Each row comes from the steps of one path. Every step used is in the known rows, and no mark comes twice. Write the path behind each row, first mark first.
Known rows
beti > nelo > dozel > puti: -0.82 -0.61  1.08  1.70  1.30  2.31  1.26  1.96  1.44  0.62  3.51 -0.85  2.09  1.51 -0.58  1.18 -1.76  1.35  0.81  0.40 -0.38 -0.38
sivuv > dozel > maket > nelo: -0.49 -0.04  0.22  0.66  5.32 -1.78  0.97 -0.19 -0.66  0.09  0.47 -0.36 -0.68 -2.25 -1.07 -0.90  1.22  0.89 -0.76  0.23 -0.55 -0.97
maket > puti > nelo > bonu: -0.32  4.56  4.02 -1.37 -0.27 -1.84  1.99  2.93 -2.96  1.95  0.06 -2.13 -1.63  5.00 -0.18 -1.21  0.56 -2.66  3.77 -0.80  3.06 -0.64
dozel > maket > nelo: -1.59  1.36  1.38 -2.15  4.11 -2.59  3.11 -0.41  0.12 -1.14 -1.75 -0.60  1.71 -2.74 -1.25  0.08  0.29 -0.01  1.63 -1.04 -0.14 -0.22
nelo > bonu > dozel: -1.03  0.20  2.12  0.06 -1.25 -0.22 -0.60 -0.75 -1.76  1.19  0.16 -2.72 -3.64  2.96  0.53 -1.83 -0.86  1.54 -1.24  1.51  3.61  0.60
dozel > puti > maket: -1.01 -2.00  1.95 -0.45 -0.31  0.28  1.90  3.24  2.59  1.45 -1.76  2.63 -0.75  0.22 -1.55 -1.14  0.60  0.38 -1.44  0.37  0.35  1.99
dozel > maket > bonu > beti > sivuv > nelo: -1.95 -2.57  2.01 -0.38  3.72 -3.92  0.54 -5.86 -0.99  2.36 -0.67 -0.43  2.20  0.36  2.12 -0.75 -1.04  0.80 -0.22 -0.51  2.15  2.42
sivuv > bonu: -0.30 -0.91 -0.77 -1.40 -0.58 -0.30 -2.11 -0.24  0.39 -0.63  0.04 -2.03 -3.07  0.34  1.60 -0.03  0.64  0.91  1.39  1.62  0.48  0.47
nelo > bonu: -0.33  1.43  1.55 -1.77 -1.30 -1.10  0.39 -0.84 -3.01  0.60  1.15 -1.60 -2.22  2.58  0.17 -1.41 -0.12  0.01  0.63  0.17  2.81  0.84
dozel > maket > puti > nelo > bonu > beti > sivuv: -2.29  0.97  5.46 -2.96  1.63 -2.88  1.99 -0.04 -2.50  4.37 -0.98 -0.59  0.36  3.41  1.86 -0.66 -0.07 -2.25  3.76 -2.29  2.97  1.58
puti > nelo > dozel > maket > bonu > beti: -1.12 -3.29  4.02 -1.46  3.77 -1.14  0.83  0.10 -1.24  3.17  0.84 -1.90  0.63 -0.09 -0.10  0.83 -0.84 -0.75  1.24 -1.04  1.09  1.90
beti > sivuv > bonu > dozel > puti > maket: -2.75 -2.61  3.11 -0.81 -0.69  0.75 -1.24  0.65  3.92  2.28 -1.05  3.03 -3.78 -1.05  2.38 -1.21  0.36  2.07 -2.06  4.09  1.98  3.25
bonu > dozel: -1.17 -1.05  0.62  1.96  0.00  1.19 -1.29  0.16  1.56  0.66 -1.07 -0.91 -1.63  0.50  0.33 -0.43 -0.89  1.73 -1.93  1.35  0.90 -0.28
bonu > dozel > puti: -1.90 -2.58  0.53  3.66 -0.88  1.51  0.01  2.17  3.27  1.46 -2.72 -1.07 -1.07  1.10  0.53 -1.18 -0.44  3.03 -1.30  0.85  1.63  0.39
beti > dozel > puti: -1.44 -1.50 -0.11  1.27 -0.23  1.37 -0.03  2.42  2.45  0.39 -0.51  1.33  0.39 -0.17  1.53 -0.83 -0.58  2.48 -1.35 -0.34  2.20  0.43
puti > nelo > dozel > maket: -0.51 -1.26  4.12 -1.42  3.78  0.51  1.21  2.45 -0.34  1.56 -0.25  0.60  1.30 -2.61 -0.97  1.53 -0.26 -1.12  1.61 -0.82 -0.63  1.16
bonu > beti > sivuv > nelo: -2.46 -4.23  0.06  2.13  0.83 -0.17  2.47 -1.99 -0.71  1.87  1.60  2.39  1.77  1.09  1.53  0.30 -0.90  0.62 -1.21  0.12  0.86  1.66
sivuv > dozel > puti > nelo > bonu > beti: -2.03 -5.06  0.93  2.71  0.41  0.77  1.75  3.47 -2.10  4.25  1.72 -1.02 -3.54  4.25 -0.49 -1.94  1.50  0.95 -0.75 -0.70  3.00  1.60
puti > maket:  0.21 -0.38  2.42 -2.45  0.77 -0.19  0.81  1.37  0.72  0.77 -0.17  3.41 -1.58 -0.81 -1.63 -0.14 -0.05 -1.38 -2.32  0.99 -0.52  1.12
nelo > dozel > maket:  0.36 -1.02  2.53 -0.52  2.51  0.11 -0.26 -0.42  0.35  1.14 -0.33 -0.28  1.81 -2.53  0.42  0.59 -0.86  1.06  0.53 -0.13 -1.23  0.27
maket > bonu:  0.57  1.41  0.75 -0.73  0.59 -2.46 -1.21 -2.81 -0.44  0.35  0.73 -2.47 -0.94  1.05  0.65 -1.36 -0.26 -0.04  0.05  0.78  1.68  0.56
sivuv > dozel:  0.76 -1.48 -0.99  2.39  1.69  0.64 -1.54 -0.01 -0.59  1.13  1.82  0.07 -2.07  0.46  0.07 -0.88  1.01  0.96 -2.35  1.36 -0.42 -0.95
bonu > dozel > puti > maket > nelo: -2.79 -1.83  2.28  1.54  1.18  0.26  3.53  4.20  3.46  0.83 -2.02  1.25 -1.87 -0.57 -2.31 -1.47 -0.32  1.69 -2.62  2.10  1.34  0.73

Which path is each row?
-2.00 -0.62  2.69 -0.28 -0.93 -0.32  2.84  3.82 -1.14  1.81 -0.73 -0.82 -1.52  2.79 -0.83 -1.43  1.14 -0.23  2.17 -1.12  3.81  2.26 | dozel > puti > nelo > bonu
-1.36  0.02  2.23  1.73  2.46 -2.06  0.64 -2.07 -2.16  0.01 -2.13 -2.11 -0.92  1.66  0.02 -1.53 -1.30  2.48 -0.77  1.04  3.19  0.55 | sivuv > nelo > bonu > dozel > maket
-3.01 -0.63  1.76 -2.78  2.85 -3.25  4.41 -1.30 -2.92  0.83 -0.06 -2.47 -0.15  0.73 -0.90 -1.00 -0.54  0.04  1.86 -1.85  2.22  0.82 | dozel > maket > nelo > bonu > beti
 1.05 -0.31  0.99  0.44  4.01 -2.85 -3.08 -3.47 -0.67  1.70  0.08 -2.08 -1.61 -0.19  0.92 -2.02  0.59  1.12 -1.52  0.64  0.73  0.17 | sivuv > dozel > maket > bonu
-1.24  1.22  3.18 -0.62 -0.21 -1.43  2.82  3.14 -3.55  3.30  0.90 -2.90 -1.71  6.50  0.15 -0.93  0.25 -2.44  3.42 -1.66  3.19 -0.51 | maket > puti > nelo > bonu > beti
-0.20  0.09  4.67 -2.04  4.02 -1.36  0.25  0.51 -0.74  1.65  0.33 -1.15  0.87 -1.55 -0.35  0.44 -0.43 -1.13  1.64 -0.13  0.91  1.56 | puti > nelo > dozel > maket > bonu
-0.72 -3.27  1.26  2.42  4.37 -1.95  1.45 -2.82 -1.48  1.21  0.27 -2.12  2.36  0.17  0.36 -0.18 -2.09  1.75 -0.42  0.41  0.61  0.39 | sivuv > nelo > dozel > maket > bonu > beti
-3.68 -2.23  0.79  1.13  0.71 -1.06  4.92  0.07 -2.01  2.55  3.92  0.13 -2.35  2.56 -0.10 -2.53  1.12  1.33 -0.79  0.71  3.55  1.33 | maket > nelo > bonu > beti > sivuv > dozel > puti
-1.12  2.07  3.29 -4.29  1.63 -2.37  4.78  1.42 -1.98 -0.53  1.72  1.74 -3.07  0.04 -3.24 -1.46  0.16 -1.71 -0.96  1.54  1.69  0.98 | puti > maket > nelo > bonu
-1.63 -1.69  1.62  1.26  0.12  0.58  2.51  4.63  1.29  1.32 -1.52  0.84  0.36  0.49 -1.11 -0.12  0.95 -0.19  1.76 -1.15  1.73  1.78 | dozel > puti > nelo
-1.92  0.40  2.60  1.58  0.56 -0.73  0.72 -2.82 -1.66  1.01  0.79  1.55 -0.77  0.79  1.74 -1.61 -1.06  1.62 -1.91  3.08  3.60  1.72 | beti > sivuv > nelo > bonu > dozel
-2.75 -6.33  2.43  2.78  1.33  1.08  4.11  1.07  1.04  3.69  1.56  4.91  1.64  0.04  0.30 -0.22 -1.10  1.20 -2.77  1.53  0.52  2.66 | bonu > beti > sivuv > nelo > dozel > puti > maket
-1.38 -1.28  1.85  0.44  2.16 -0.23 -1.71 -0.90  1.55  1.15 -3.30 -1.56 -0.14 -0.91  0.74 -0.36 -1.02  2.19 -0.96  0.03  0.71  0.30 | bonu > dozel > maket
-0.95  1.03  2.12 -2.80  2.60 -1.32  4.50  2.51  0.33 -0.79  0.77  3.12 -1.25 -2.20 -3.39 -0.18  0.23 -1.75 -1.51  1.22 -0.53  0.23 | puti > maket > nelo
-1.74  0.06  3.87 -0.88  0.16  0.24  0.69  2.63 -2.10  1.65  0.18 -1.33 -3.58  2.22 -0.54 -0.71 -0.09 -0.45  0.29  0.57  3.66  1.48 | puti > nelo > bonu > dozel
-4.09 -2.34  3.41 -2.00  0.06 -1.46  6.32  1.95  0.19  2.83  1.28  3.05 -1.68  1.20 -1.12 -2.02  0.50  0.05 -1.15  0.62  3.19  3.33 | dozel > puti > maket > nelo > bonu > beti > sivuv
-2.03 -3.13 -0.26  2.02 -1.25  0.97 -1.87  1.98  3.15  0.79 -2.23 -2.92 -4.02  1.35  2.03 -1.36  0.06  3.46  0.02  2.62  2.03  0.80 | sivuv > bonu > dozel > puti
 0.77  1.75  3.20  0.34  2.47 -0.71  0.14  0.65  0.31  1.77 -0.99 -1.84  2.11  0.38  0.88  0.03 -0.97  0.17  2.14 -0.24 -0.92 -1.61 | nelo > dozel > maket > puti
-2.48 -3.14  4.12 -2.02  2.45 -1.22  0.88 -0.37 -3.85  4.70  2.00  0.92 -2.37  1.62  0.91 -0.75  1.02 -1.02 -0.02 -1.10  3.14  3.05 | puti > nelo > bonu > beti > sivuv > dozel > maket
 0.53 -0.49  2.17  1.71  4.70 -2.40  0.65 -3.00 -0.88 -0.20 -0.37 -1.61  2.53 -1.53  0.02 -0.30 -1.46  1.57 -0.25  1.38  0.31  0.33 | sivuv > nelo > dozel > maket > bonu
-0.18 -0.61  0.90  1.04  1.23  0.66 -1.77 -1.96 -0.07  2.19  2.84  3.51 -1.08 -1.03  1.98 -0.69  1.11  0.56 -2.67  2.20 -0.05  0.92 | beti > sivuv > dozel
-2.50 -2.94  2.04  3.06  0.24  1.74  1.01  4.40  2.61  1.90 -2.58 -0.45 -1.27  0.90 -0.37 -0.50  0.28  1.61 -0.32  0.43  2.26  1.29 | bonu > dozel > puti > nelo
